What can hang from each mark
j972: j14 j510
j24: j14 j901
j510: j844 j972
j786: j901 j909
j901: j786 j844
j844: j14 j510 j901
j909: j844
j14: j24

Each row was made from one small tree. The marks that hang from a mark follow it in brackets, in the order of their numbers. Every link used is in the known rows. Write each row's tree.
Known rows
j14(j24(j901(j786 j844))): [ 25   0 -19   5  -4   4   5  28   8  -4  -4 -11  -3 -23  -3 -10   2   3
  -8  -2   3  12  -2   5  26  37 -18   3 -12  -4  16   9 -26  10 -13   6
   5  10   6  31  18 -25 -12   5  30 -36  21  -1   8 -23 -11   6  -6  -5]
j510(j972(j14)): [ 14   2  -5  33  -1 -12   5  10 -13  -7   7   5   0  -2   1 -23   0  -6
   5  10  -2   7  -5  19   8 -25  17   1 -21   6   9   6  -4   5  15   4
 -12  10   7  -9   4 -12  -2  -1   2   5  -6  -3 -14  -8 -14   9   2 -10]
j14(j24): [ 15   3   0   9   0   6   4   2   2   0  -6  -2   0  -6  -1   7   6   7
  -8   2  10  -3  -3   4   4   6   0   0   4   4   3   0  -8   8   1   1
   8  -3   5   2   2 -11   3   6   7 -11   8   2  -9  -6  -3   5  -5 -13]
j972(j14(j24) j510): [ 13   5 -11  19  -3  -7   9  -2 -17   6   3  23   5 -19   1   7   8  -5
   0  14   5   2 -12  24  16 -25  15  23 -24   1  28   4 -19   6  -5   7
   6   8  18 -14  -2  -8  -1  12   9 -32  -4   4 -15  -4 -14  16  -5 -20]
j972(j14(j24(j901(j786(j909))))): [ 46   1  10  40  -3   1  12  22  -6   0   0  -3   2 -41  -1 -16   5  23
   4  -4   1   5  -4   5  32   4  -6   3 -30  -8  33   2 -17  17 -15   5
  16  15   4  38  14 -26 -10   4  37 -28  19   0 -19 -24 -13   6  -1 -10]
j972(j510(j844(j14))): [-21  -7   5   3 -18  -3   3   7 -11   3   9  22   4  -3  -6  -6   8 -16
   7  13  17  18  -9  46   4 -18  -7   4 -24  -9  19   4  -5 -10  -4   4
  17  10  24 -17  -5  -2  -4  12   5   9 -11  -4   8  28  -7  10  12  -7]
j909(j844): [-42  -2  10  -5  -5  -3   5   8   4  -1  -5  -7   3  -9   1  14   2  -6
 -10   0   4   9  11   3   4  -6   2   4   5  -1  -3   3   1   3   8   4
  12   9   5 -17   6   6   4   3   1  -7   0  -3   3   5  -1   0  -4  -5]
j24(j901): [  7  -3  -7  -6  -7   5   0  16   6  -9  -4  -7   4  -3   4  -3  -4  17
   0  -5  -6   8   2  -1   6   2 -10  -3  -2  -6   6  -2  -8   1  -6  -3
  10   6   5  28   5  -5   2   2   0 -11   7   1  -2   2  -9  -1   9   6]
j909(j844(j901)): [-29 -11  -5 -19 -10   2   5   8   2 -12   1  -1   3 -22   3   5  -4  -4
 -13   3  -3  16   9   8   1 -10  -4   1   2   3  -3   1  10  -1  13   0
  19   7   9 -19  -1  11   1   5   5  11  -4   0   6  18  -6   5  -4  -4]
j909(j844(j510 j901)): [-35 -21   1  -5 -11   3   7  -2   5  -4   1   6   1 -37  -1  18 -10   3
 -23   8   4  16   3  30   3 -27   8   0 -10   0  -7   6  15   1   6  -5
   6  -1  16 -24  -8  20   2   5   9  20 -13  -3   2  36 -10   3  -6  -9]
j901(j786(j909(j844(j14)))): [-24 -12  36   1 -11  -1   6  20   0  12  -3  -5   1 -37  -9  -8   7   7
  -3  -2  20  17   9  14  25  -3  -3   2 -27 -11  12   6   0   7   2  16
  15  10   2  -5  13   2  -8   6  25  12  10 -10  11   1  -4  -3   2  -2]
j909(j844(j14 j510 j901)): [-33 -28   6 -18 -19   5   1   3   4  -3  -3   9   4 -44  -3  12  -9  13
 -17  12  16  27  -1  51   5 -50   6  -5 -22  -5  -2   6   6  -3   6  -2
  15  -5  25 -33  -6  27   1  10   8  35 -15  -5   9  48 -17   6   1  -3]
j24(j14 j901): [  8   0 -15 -14 -15   9  -2   4  -2 -11  -1 -13   5 -12   1   7  -7  19
   7  -2  -4  15   5   5  15 -18  -1  -1 -14  -2  11   4  -1   3 -14 -10
  14   3   2  51   0  -2  -4   9   2 -21  10  -2 -11   7 -19   2   5   7]
j844(j14(j24(j901(j786)))): [ 34 -11 -12   2 -15   8  -3  18  11  -2 -10 -12   2 -28  -3  -7   2  35
  -4   0  11  18 -11  20  24   2 -16  -7 -20 -12  22   7 -22   9  -9   4
  24  -4  14  32  14 -20  -5  14  24  -8  15  -3   9 -15 -16   4   8   0]
j909(j844(j510(j972(j14)) j901)): [-18 -18  -4  27 -12  -9  11   6  -9 -11  10  10   3 -42   1  -1  -9  -3
 -17  17   4  25  -2  50   7 -50  25   0 -31   6   3  13  10   7  17   1
  -7   8  26 -32  -4   7   1   3  10  25 -17  -4  -8  25 -22  12  -5 -18]
j972(j14): [ 11   3  -9  14  -1  -6   1   5 -12  -1   2  12   3 -10   2  -9   0  -3
   9   4  -6  -2  -3   9   6 -19  11   6 -16   0  16   2 -12   0  -1   0
   5   6   3 -11  -1   5  -1  -3   8  -1  -6   1  -6  -5  -5   7  -1   0]
j786(j901 j909(j844)): [-38  -6  61  13   4   2  20  25 -20  -6  -8 -10   0 -28  -8   2   3  11
  -2  -1  17  10  21  -8  22 -40  -2  14  -2  -7   7  -2  18  12  16  15
   7  22  -7 -20   7  -2   3  -9   7   6  13  -4 -17  16  -8   0  -5 -10]
j844(j14 j510 j901): [  1 -24  -3  -8 -14   8  -5  -3   0  -2   3  17   1 -34  -3   2  -9  17
  -6  11  10  16 -11  48   1 -50   5  -8 -27  -3   0   4   5  -6  -4  -5
  -1 -15  19 -11 -12  22  -3   7   8  44 -17  -2   7  42 -16   7   4   3]
j901(j844): [ -7   5  -6  -7   2  -1   3  18  -4   1   1   5  -3  -1  -3 -11   1 -25
  -1   1   1   2   6   5   8  21  -3   6  -8   1   1   4 -14  -2  -3   6
 -10   9  -1 -11   5   3  -8  -7   8 -12   4  -2  12   0  -2   5  -5   2]
j844(j14 j901): [  9 -15 -14 -21 -15   8  -5   5  -1  -9   3  11   1 -20   0 -10  -3  10
   2   6   2  17  -3  27   2 -33  -2  -7 -17  -1   2  -1  -1  -7   7   1
  10  -9  13 -13  -6  15  -3   8   6  32  -9   0  10  21 -10   7   8   8]
j901(j786 j844(j14)): [  4  -6 -14 -11  -9  -2  -3  22  -1   6   3   4  -4 -20  -8 -19   2 -12
   5   4  13  16  -4  24  23  12  -9   5 -30  -9  13  12 -18  -4  -6  13
  -6   3   2  -7  10  -1 -17   0  23   0   4  -6  28 -12  -5   5  -2   9]
j844(j14): [  0  -8   0 -10  -8   3  -4   6   0   3  -4   4   2  -5  -3  -8   0   7
   5   5  12   7  -4  21   5 -26   2  -4 -17  -4   6   2 -10  -4   1   6
   4  -7   8  -7   0   6  -1   4   2  16  -4  -3   7   9  -8   2   7   8]
j844(j510(j972(j14(j24))) j901): [ 35 -13 -13  47  -4  -3   9  -1 -12 -13   7  16   0 -36  -1  -4  -6   9
 -15  19  11  15 -17  51   7 -41  24  -6 -30  12   8   9   2  12  10  -3
 -12  -3  28 -13  -8 -11  -1   8  14  16 -14   0 -24  13 -27  18  -6 -26]

Write each row's tree
[ -9 -15  52  17   0   8  15  36 -25   6  -4  14  -5 -43 -17 -13  -2  12
   6   9  36  13   4  40  27 -62   4   9 -40 -11  14   4   1   4  -1  13
 -21  12   2 -27  -2  10 -11 -13  20  29   6  -8  -3  40 -22   7  -3   3] => j786(j901(j844(j14 j510)) j909)
[ 14  -4 -22  -8 -18   5  -5   2   2  -7   2 -20   2 -23   0   6  -6  23
   8  -2  -3  19   1   2  26  -2 -11   2 -22  -7  16  12  -1   5 -20  -5
  12   4  -1  69   6 -13 -12   9  17 -26  15  -3  -1 -17 -16  -1   3   7] => j24(j14 j901(j786))
[ 22 -20   3  24 -15   8   5  15  10  -5 -10  -4   1 -25  -6   1  -3  37
 -14  13  25  24 -15  53  13 -33   6 -15 -27  -2   8  12 -12  12   2   2
  -7  -3  33  14   7 -21   3  13   8  14   3  -7  -9  19 -31   8  10 -14] => j844(j14(j24(j901)) j510(j972))
[ 22 -10  12  14  -6   2   3   4  -4  -4  13   0  -4 -33  -3 -16   0   3
   1  -7   0   9   2  -2  15  11 -13   0 -17  -2   7  -1  17   3  -6   3
   1   3  -7  16  -2  -7 -13  -1  25  21   6   1  -3  -4  -2   0   0  -2] => j844(j901(j786(j909)))
[  7  -5  13   2  -1  10  11  38 -19  -5 -14   3  -3 -24 -11  -9   5  13
   1  13  28  12   2  26  24 -39  -4  11 -15  -4  18   4 -17   7  11  17
   2   5   8 -29   9  -7  -5  -2  14   3   9  -4   2   7 -20  14  -7  -5] => j786(j901(j844(j14(j24))))
[-23  -8   7 -13 -11   7   6  13   6   5 -16  -3   4 -21  -4  12   7  11
 -14   8  23  13   2  29  11 -13   8   0  -8  -3   6   6 -18   9  13   8
  28   2  18 -26  11   2   7  12   7   0   3  -5   2  10  -9   6  -1 -14] => j909(j844(j14(j24)))
[-15 -11  31  -3 -15  13  13  39   5   1 -18 -10   7 -36  -4  -1   7  26
  -7   0  22  16  10  20  25 -17   0  -2 -16  -9  15  -1 -16  13   4   8
  35  15  18   8  18  -8   4  11  18  -5  19  -5 -10  19 -19   2   9  -9] => j786(j909(j844(j14(j24(j901)))))
[-30 -19  -2 -30 -19   7   1  11   1  -9  -2   5   4 -30  -1  -1  -3   4
  -7   7   8  22   6  29   8 -33   0   0 -13  -2   0   2   0  -5  14   5
  23  -1  17 -27   1  21   2  11   5  29 -10  -3  11  27 -12   5   4   2] => j909(j844(j14 j901))
[ 24   6  -3  59  -3  -8  14  26 -18 -15   8   5   1  -6  -3 -20  11 -18
  -1  15  11   8 -10  37   4  -2   8 -10 -20   9  18   7  -9  12  13  -1
   8  21  22 -17   2 -33  -2   7  10   1  -4  -3 -27  -6  -9  17   1 -33] => j510(j844 j972(j14(j24)))
[  3 -21 -10  -5 -16   4  -2  25   8   4  -1   4  -2 -40  -6 -12  -8  13
  -4   3  14  26 -10  44  26  -6 -13   0 -41 -16  16  16 -21  -1 -22   4
  -8   1  15  21   8   0 -16   1  30  -1   3  -8  26  11 -17   3   2  10] => j24(j901(j786 j844(j14 j510)))
[  7 -18  -2  21 -10   0   3  -6  -1 -11  10   6  -3 -19  -3  -1 -10   7
 -13  10   5  20 -10  38   0 -24  10  -8 -16   7 -12   8  21   2   8  -4
 -22  -7  17  -3 -11  -4  -2   4   2  35 -12  -2  -7  28 -18   8   0 -12] => j844(j510(j972) j901)
[-20 -26   2  21 -15  -6   6  -1   9  -9   9  -7  -4 -42  -4   7  -9   2
 -29   7  10  32  -4  35  11 -12   2  -4 -20   2  -8  17  22   8  10   4
 -13   2  18  -8   0 -11  -7   8  18  25  -7  -7   8   8 -17   3  -8 -20] => j909(j844(j510(j972) j901(j786)))
[ 19 -19  19  23  -7   1   4  -3  -3   2  13   8  -5 -48  -6   0  -6  13
  -8  -2   9  11  -4  17  15  -2  -6  -3 -26  -5   3   4  23   5 -14   0
  -8   0   0  14  -8  -1 -14   0  31  28   0  -2  -4  18  -6  -1  -4  -5] => j844(j510 j901(j786(j909)))
[  9  -9   4  46  -1 -11   6  -2 -10  -1   7  13   0 -19  -2  -9  -5   2
  -3  14   5  10 -12  40   5 -41  24  -1 -32   3   8  13   3   7   6   0
 -26   3  16 -14  -5  -9  -3  -1   6  18 -11  -5 -13   9 -17   9  -1 -14] => j844(j510(j972(j14)))
[-31 -15  44  25  -3  -3  11   4   2  15   0  -4  -1 -45  -8  10  -1   5
 -17  -3  18  10   6  16  19   4   3   5 -21  -9   5  12  20  12  -9   8
  -3  10   1   0   4   0  -8   0  27   1   5  -9   1  11  -2  -6  -9 -12] => j901(j786(j909(j844(j510))))
[-17 -15 -11  -9 -12  -2   2   2   5  -7   6  -8  -1 -35   1   6  -4   3
 -14  -1  -5  20   6   5  10   2  -9   2  -4  -3   1   6  12   3   6   4
  15   5   7  -4   5   5  -6   8  20   7   0  -2  15  -4  -2   2  -8  -5] => j909(j844(j901(j786)))
[  1  -8  16  23 -16  -5  11   5 -17  -5  26  17  -2 -32  -5 -10   8 -20
   3   2  11  19  -4  21  15  13 -23   9 -29  -5  19   0  24  -2 -12   4
  11  22   9  10  -8 -18 -17   9  26   6   0   0  -4  15  -2   8   2 -15] => j972(j510(j844(j901(j786(j909)))))
[ 10   7 -22   9  -8  -3  13  28 -15  -2   0  21   5 -23   2  -9   4 -10
   2  11   1  13  -6  27  30 -14   6  26 -32  -5  34   6 -36   5 -14   8
   4  23  24   3   8 -12  -7   7  20 -55   9   3  -6  -1 -24  19  -2 -11] => j972(j14(j24(j901(j844))) j510)
[ -3  -6 -10 -25 -14   7   1  39   2  -4  -5   4   1 -11  -2 -22  -3   1
   6   3   5  19   2  25  18 -12 -10  -1 -23  -9  12   5 -28  -5  -7   5
   5   7  15  11  13   5  -7   1  10  -5   7  -4  16  10 -17   6   9  17] => j24(j901(j844(j14)))
[  3  -4  15   5  -6  -1   4  30  -6  13   3   6  -6 -29 -11 -24   5  -9
   9  -2  18  10   5  18  31  12  -6   5 -37  -9  13   7 -11   1 -10  18
 -10  14  -4   5  13  -4 -20  -5  32  10  10  -7  17  -5  -6   3   0   7] => j901(j786(j909) j844(j14))
[ 14  -7  -2   8 -17  12   6  33   1 -13  -8  -2   6  -8  -5 -11   7  15
   0   7  19  14  -8  37   7  -2 -19 -16 -14  -7  20   0 -21   3  -5  -5
  36   8  28  13   7 -18   2  16  12   1   5  -3  -8  20 -11   9  13 -10] => j510(j844(j14(j24(j901))))
[ -7   2  44  15   8   3  19  35 -27  -3   1   1  -6 -23 -11 -15   2  -4
   9   1  15   4  15  -5  23 -19  -7  16 -15  -4  11  -3   6   6   6  15
 -14  23 -13 -15   5  -7 -10 -17  13   0  17  -3 -10  10 -10   5  -7  -1] => j786(j901(j844) j909)
[  3 -10  -3  35  -2 -10   4  10   1   5   9  -1  -9 -21  -9 -10  -3 -15
 -11   7  15  19  -9  34  19  21   4   0 -30   0  -1  22   7   7  -5  10
 -42   6   9  -1   4 -18 -17  -4  22   6   1  -9  15  -7 -14   6 -10 -11] => j901(j786 j844(j510(j972)))
[  4 -16  -6  14 -20   1   3  21  -9 -23  13   5  -1  -8  -5 -27   2 -11
   3  14  13  27  -9  51  -4 -23  -9 -22 -25   4   1   2   9  -5  19  -3
   6   5  26 -14  -5 -12  -4  11   3  53 -14  -5   0  29 -16  13  16 -10] => j510(j844(j14 j901) j972)
[ 32 -17 -21  -2 -14   8  -4   5   3  -4   1   0  -1 -37  -5  -9   3  21
  -5   6  15  17 -12  30  15 -12 -12  -5 -21  -2  13   5  -8   4  -2   4
  21 -15  14   3   3  -6  -9  16  25  19   1   0   8  -5 -13   9  -2  -6] => j844(j14(j24) j901(j786))
[-29 -29   7   5 -20   2   5   9   3 -10   2   4   1 -38  -4   4  -9  10
 -19  15  20  33  -5  58   7 -52  14  -8 -29   2  -8  12  13   3  20   4
  -4  -3  31 -28  -3   9   1   9   4  50 -15  -9   7  41 -26   9   5 -12] => j909(j844(j14 j510(j972) j901))
[-16 -12   3  -8  -8   4   1  18  -2  10  -1  17  -3 -22  -8  -3  -3  -7
  -3  11  19  11  -6  48  11 -21   9   1 -32  -6   4  12 -16  -4  -9   4
 -18  -2  15 -22  -1  17 -10  -3  14  20  -6  -7  18  29 -11   7  -2   5] => j901(j844(j14 j510))
[-22 -11  59  11  -2  10  22  31 -16   0 -18  -7   2 -41 -12   4   9  30
  -6   6  37  16  14  18  27 -51   2   9 -15  -6  17  -1   1  16  20  20
  22  15   7 -28  12  -3   5   2  15  11  14  -6 -18  21 -18   5  -3 -17] => j786(j901 j909(j844(j14(j24))))
[ -1   5 -20 -20 -17   8   1  24  -8 -10   2  -8   2 -11  -1  -3  -7  -4
  10   0  -3  14  10  11  25  -5  -1   5 -21  -1  10   9 -13  -1 -18  -3
   4  14   2  37   6  -3 -11   0  10 -31  15  -3  -1   7 -19   6   1   9] => j24(j14 j901(j844))
[ 32   2 -12  21  -5   3   7  21  -3  -9  -7   2   6 -18   5 -11   1  20
   0   5  -5   3  -5  11  15 -25   2   2 -14  -2  26  -1 -26  10  -5  -2
  21   6  15  20   8 -13   3   6  13 -32   8   3 -18 -10 -14  10   1  -7] => j972(j14(j24(j901)))
